What can hang from each mark:
Q973: Q390 Q803
Q36: Q748
Q897: Q390 Q711 Q833
Q498: Q748
Q862: Q897
Q833: Q875 Q897
Q390: Q36 Q973
Q971: Q861
Q748: Q498
Q211: Q973
Q861: Q251
Q845: Q973
Q875: Q7
Q26: Q971 Q973
Q803: Q875 Q973

Known rows, with every way that one mark hangs from another:
(Q498 Q748): [-2  6  3  1 10  2  5 -6 -3  8 -4 -4  5  5  1 -9  2 -1 -3 -2  0 -6  4  8
  2  5 -7 -8  4  0]
(Q897 (Q390 (Q36 Q748)) Q711 (Q833 Q875)): [-12 -19  21  24   3  24 -21 -28   9  11   7   2 -12   5  -2  20   2   9
 -10  10  -8   0  -3  13 -10  12 -11   1  24   4]
(Q803 (Q875 Q7) Q973): [ -4  -9   2  -4  -1  14   5  -3   7 -14  14 -17  -1  -2  15  -7  -4   6
   3  -2  -1   4 -12  -7  -7  -7   2   5 -25  11]
(Q833 (Q875 Q7) (Q897 Q711)): [-17 -17   9   4 -19  14  -6  -9   6  13  -5 -11   3  11   6  -1   6  15
   0   2 -18  10  -1  -2  -2   3  10   2 -13   2]
(Q390 Q36): [ 3 -5  0  1 -3  5 -3 -1  3  6  5 -5 -4 -2  0  5 -6 -3 -5  0 -1 -5  6  4
  3  0 -6  1 17 -1]
(Q845 Q973): [-7 -2  1 -4 -4  7  1 -9  3 -2  0 -2 -6 -8  4  0 -2 -2 -2 -2  1  0  0 -3
  1 -5  1  6 -9  4]
(Q862 Q897): [ 6 -4  6  0  5 -4  2 -8  0 17  5 -5 -4  6  1  2 -2  0  3  3 -4 -1 -4 -5
  9  5 -4 -1  4 -6]
(Q26 (Q971 Q861) (Q973 Q390 (Q803 Q875))): [-25 -11  18  -7  22  20 -14 -12  23  -7   5 -16 -33   8  14  -7 -11   4
   8  21  -6  -4  -3  -6  22  -7   0 -16 -15   3]
(Q211 (Q973 Q390 (Q803 (Q875 Q7)))): [-14  -8  18  -3   4   3   2  -8  15  -8  20  -9  -7   6  25 -11  -4   7
   1  17  -9   7  -8   3  10 -10   2  10 -26   8]
(Q971 Q861): [-4 -3  0 -5 12 13 -5 -5 -1  5 -6  3 -5 -2  4  4 -3  1  3  3 -9 -4  6  4
  2  4 -1  4  0  7]
(Q862 (Q897 (Q390 (Q36 Q748)) Q711 Q833)): [ -1 -21  22  15  15   3 -11 -39   0  34  15   4 -14   7  -6  17  -8   5
  -6  15  -7  -1  -5   6   2  15 -11   2  32   0]
(Q897 (Q390 Q36 Q973) Q711): [ -5 -22  12  -4  -4  12  -7 -19  14  18  14  -6  -8  -2  -4   6 -13   8
  -9   0  -7   2   2   9   2  -8  12   4  18   4]
(Q390 (Q36 Q748) Q973): [ -2  -3   4  -5   3   7  -1  -9   4  20   6 -19  -1  -5   5   6   3   1
  -4   1  -2  -8  12  14   0   5  -4  -1  21   0]
(Q862 (Q897 (Q390 Q36 Q973) Q711 Q833)): [ -3 -24  26   6   4   1 -10 -36  10  33  25  -3 -19   0  -8  14 -15   3
  -6   3 -11   2  -1  -4   7   0   3   6  28  -1]
(Q845 (Q973 Q390 Q803)): [-13  -9  19  -4  -4   7  -7 -11   9  -6   6   7 -22  -5   3 -10  -5   4
   1   8   5   0  -1   0  16  -4   3   6 -15   1]
(Q36 Q748): [-2  2  0  1  8  3  1 -5 -4  8 -5 -4  4  1  4  2  8  2  0  7  2 -3  1 10
 -3 10 -6 -3  4  2]
(Q973 (Q390 (Q36 Q748)) (Q803 Q875)): [ -4 -14  23   9  11  18 -11  -9  11   1  13  -3 -16   6   5  -5   4   6
   0  19   6  -3   4  17  12  10 -15  -4  10  -4]
(Q833 (Q875 Q7) Q897): [-12  -6   6   3 -17  13  -7   1   2   9  -4 -16   4   6  10  -2  10   7
   1   1 -13   6  -5  -4  -1   4  -3  -3 -17   0]
(Q36 (Q748 Q498)): [  4   7 -17  -3   9  -5   4 -13  -8   7   3  -3   7  -5   5   6  11   5
   1   7   0   1   3  13  -1  13  -8  -9   2   0]
(Q803 (Q875 Q7) (Q973 Q390)): [ -4 -17   6  -8  -2  18   2  -7  13 -18  24 -12 -10  -2  10 -10  -8   8
   2   5  -5   7 -22  -8   2  -3   2   4 -32   7]
(Q833 Q875 (Q897 (Q390 (Q973 Q803)) Q711)): [-22 -21  40   8 -12  15 -22 -16  16  22   2  -9 -11   7   0  -1   5  19
  -1   3  -7   8   3   6  10  -6  12  -4  -5  -1]
(Q390 (Q36 (Q748 Q498)) (Q973 Q803)): [ -3   3   2  -6   5  -5  -4 -16  -1  21   9 -13  -6 -10   7   2   6   9
   0   5   4  -9  22  20   9   3  -4  -7  19   0]
(Q897 Q833): [-4  0  8 10  1 -7 -5 -9 -3 -3  5  8 -7 -3 -4  5  0 -5 -1  1 -1 -1  0 -7
 -5  2 -6  2  5  2]
(Q973 (Q390 (Q36 Q748)) Q803): [ -5  -9  17   2   7   8 -12  -8   4  10   6   0 -16   2   0  -4   0   6
  -2  17   5  -8   5  17  15   9  -9  -2  16  -4]
(Q897 Q390): [  0  -5   6   2   3   5  -6  -6   1   1   6   3  -2   0   0   1  -4   1
  -4   4   1   3 -13   1  -1  -1  -4  -3  -1   3]
(Q861 Q251): [  7  -5   5  -5   5 -12   0  -8   3   5  -3   6  -5   3  -7  -3  13  -2
  -2   3  -2  -4   7   3  -2  -2  -5  -6   0  -4]
(Q26 Q973): [ -5   1  -1  -4   2  -1   1  -3   3  -3   4 -16  -8  -6   4   1  -4  -1
   2  -1  -2  -2  -6  -7   4  -8   7  -4  -4   2]
(Q211 (Q973 Q803)): [ -8   7  16   1   4 -10  -2  -3   4   6   3  -7  -5   1  16  -1  -2   4
   1   7  -2  -2   5   8   9 -13   5   9  -4   8]
(Q748 Q498): [  6   6 -17  -6   1  -9   3  -8  -4   1   8   2   3  -5   2   3   1   4
   1   1   0   3   2   2   1   4  -3  -6  -3  -1]
(Q803 Q973): [  3  -2   5  -4  -1   5  -2  -2   3  -3   7 -10  -6  -7   3  -2  -7   4
   2  -5   2  -1  -7  -3   1  -6   4   2 -10   6]

Rows:
[  7 -15   8  -7  -5  14  -9  -6  12  -2  23  -9 -20  -8  -3  -1 -17   3
  -2   3  -2  -2 -12   1  13  -1  -2   2   0   1] -> (Q803 (Q973 (Q390 Q36)))
[-21 -11  12 -12  15  15 -17 -11  19   8   5 -19 -39   2   9  -2 -20   3
   3  20  -8 -13   5  -2  29  -8   0 -14   8   4] -> (Q26 (Q971 Q861) (Q973 (Q390 Q36) Q803))
[ -5 -20  16  14   0   5 -12 -25   4   9  16  12 -14  -1 -10  12 -13   3
  -9   7  -5   3  -3   2  -4  -1  -2   5  25   6] -> (Q897 (Q390 Q36) Q711 Q833)
[-22 -23  19  -3 -18  18 -10 -18  14  21   6 -18   1   5   7   0   3  18
  -4   1 -20  12  -8  -2  -2  -4  13   0 -15   4] -> (Q833 (Q875 Q7) (Q897 (Q390 Q973) Q711))
[-20 -10  16   5  -6  13 -12 -14   9  -1  13 -10  -7  -5  10   7   3   4
  -6  -3 -14   3 -11  -9 -13  -4  -3   5 -11   9] -> (Q897 (Q390 Q973) (Q833 (Q875 Q7)))
[-16  -4   7  12  -8   9  -7  -7   2  -8   3  -3  -5   2   9   6   6   2
  -2  -2 -10   1  -4  -9 -13   2  -6   6 -10   6] -> (Q897 (Q833 (Q875 Q7)))
[-14 -27  14   6 -19  24 -15 -16   9  20   7 -12  -3   9   5   6  -3  15
  -8   6 -18   9  -9   3   0   1   1   0   2   4] -> (Q833 (Q875 Q7) (Q897 (Q390 Q36) Q711))
[-10  -5  24   2   4   6  -4  -3  13  -2   7  -8  -8   1   8  -8   5   5
   4  -1   6   1  12   4   4  -9   4   1  -6   0] -> (Q390 (Q973 (Q803 Q875)))
[  1  -6 -14 -10   2  11  -2 -25   3   8  19  -3 -12 -13   5   6  -2   3
  -5  12  -2   0   0  14  11  14 -14  -3   4  -1] -> (Q845 (Q973 (Q390 (Q36 (Q748 Q498)))))
[-16 -20  27   4 -14  19 -17 -17  16  21   6 -12  -5   5  -2   5   4  15
  -4   0 -14  12  -6   2   4  -1   9  -4  -6  -2] -> (Q833 Q875 (Q897 (Q390 Q973) Q711))
[-12 -14  16   0   1   9  -2  -4  10 -14  14   2 -11   7  10 -16   0   9
   3  14   1   4  -6  -2   7  -2   0   2 -21   2] -> (Q973 Q390 (Q803 (Q875 Q7)))
[-22 -13   9  13 -10  10  -6 -17   7  -4   2   3  -5   6   4   6   2  10
  -2   0 -14   5   1  -7 -14   0   9  10  -6   7] -> (Q897 Q711 (Q833 (Q875 Q7)))
[ -6  -5  18  -2  -3   1  -8  -3   8  13   5 -11 -13  -4   4  -3  -4   2
  -1  -2   3 -10  19   8  10 -10   4   3  17   0] -> (Q390 Q36 (Q973 Q803))
[ -5 -10  25   5   5   9  -7  -8  20  -1  25  -9 -17   5  16  -2  -9   2
  -2  16  -4   2   0  11  18  -8  -8   6   1   0] -> (Q211 (Q973 (Q390 Q36) (Q803 Q875)))
[  7 -19  13   0   0  24  -8  -7  18 -12  30 -12 -19  -3   2  -1 -14   2
  -2   5  -1   2 -14   1  11  -1  -8   0  -5  -1] -> (Q803 Q875 (Q973 (Q390 Q36)))
[ -9  -1  20  -4   4  -7  -5  -5  11   2  13  -2 -13   2  12  -5  -6   5
   1  15  -6   2  -4   7  18  -8   3   8 -11   3] -> (Q211 (Q973 Q390 Q803))
[-14  -9  16  -1   5  14  -1  -9   7  11   8 -22  -3   1  19  -6   7   7
   0   8   2  -7  14  14  -1  -1  -3   3   6   7] -> (Q390 (Q36 Q748) (Q973 (Q803 (Q875 Q7))))
[-17  -7  17  -4   0   5   2  -3   9  -2   8 -13  -2   1  16 -13   5   8
   4   0   1   1   8  -1  -1 -11   8   5 -15   6] -> (Q390 (Q973 (Q803 (Q875 Q7))))
[-22 -19  14  14  -6  16 -12 -23   8  -3   8   6  -7   5   4   8  -1  12
  -7   4 -14   8 -13  -6 -15   0   3   7  -7  11] -> (Q897 Q390 Q711 (Q833 (Q875 Q7)))
[-10 -17  15   3   7  18  -5  -9   8  -1  13  -7 -10   7  14  -9   3   9
  -2  21   1  -3   0  13   7   8 -11   0   1   2] -> (Q973 (Q390 (Q36 Q748)) (Q803 (Q875 Q7)))
[  0 -22   6  -7  -5  23  -1  -7  16 -11  30 -17 -14  -4   9  -7 -14   6
  -2   6  -6   3 -16  -3   5  -3  -5   4 -14   5] -> (Q803 (Q875 Q7) (Q973 (Q390 Q36)))
[-11 -21  22  13 -11  20 -18 -14  11  15   0  -3  -3   9  -3   5   4  15
  -4   5 -12  13 -11   2   3   3   2  -6  -6  -2] -> (Q833 Q875 (Q897 Q390 Q711))
[-14  -3  -2 -12   4   0  -3  -6  17  -4  10 -20 -21   4   4  -5 -12   0
   1  13  -6  -1 -15 -14  17  -7   4 -18  -9  -3] -> (Q26 Q971 (Q973 Q390))
[-12 -15  16  11 -16  14 -12  -9  10  14  -5  -6  -1  10  -3   4   7  12
   0   1 -12  10   3   1   3   5   6  -3  -3  -5] -> (Q833 Q875 (Q897 Q711))
[-12  -6  16  -5   4  -1  -9  -6  10  -6  11  -7 -24  -3   1  -8  -7   5
   5   9   2  -2  -7  -5  20  -8   9  -4 -10  -1] -> (Q26 (Q973 Q390 Q803))
[-15 -20  16  -3  -6  22  -4 -13  15 -10  19  -5 -21  -2  15 -12  -8   4
  -2  11   1   0  -2   0  11  -5  -5   9 -13   5] -> (Q845 (Q973 (Q390 Q36) (Q803 (Q875 Q7))))
[ -6 -24  19  -4 -12   8 -11 -21  10  33  14 -12  -6   0  -7   4  -9   8
  -7   3 -10   8   0   6   8  -4   7  -2  16   1] -> (Q833 (Q897 (Q390 Q36 Q973) Q711))
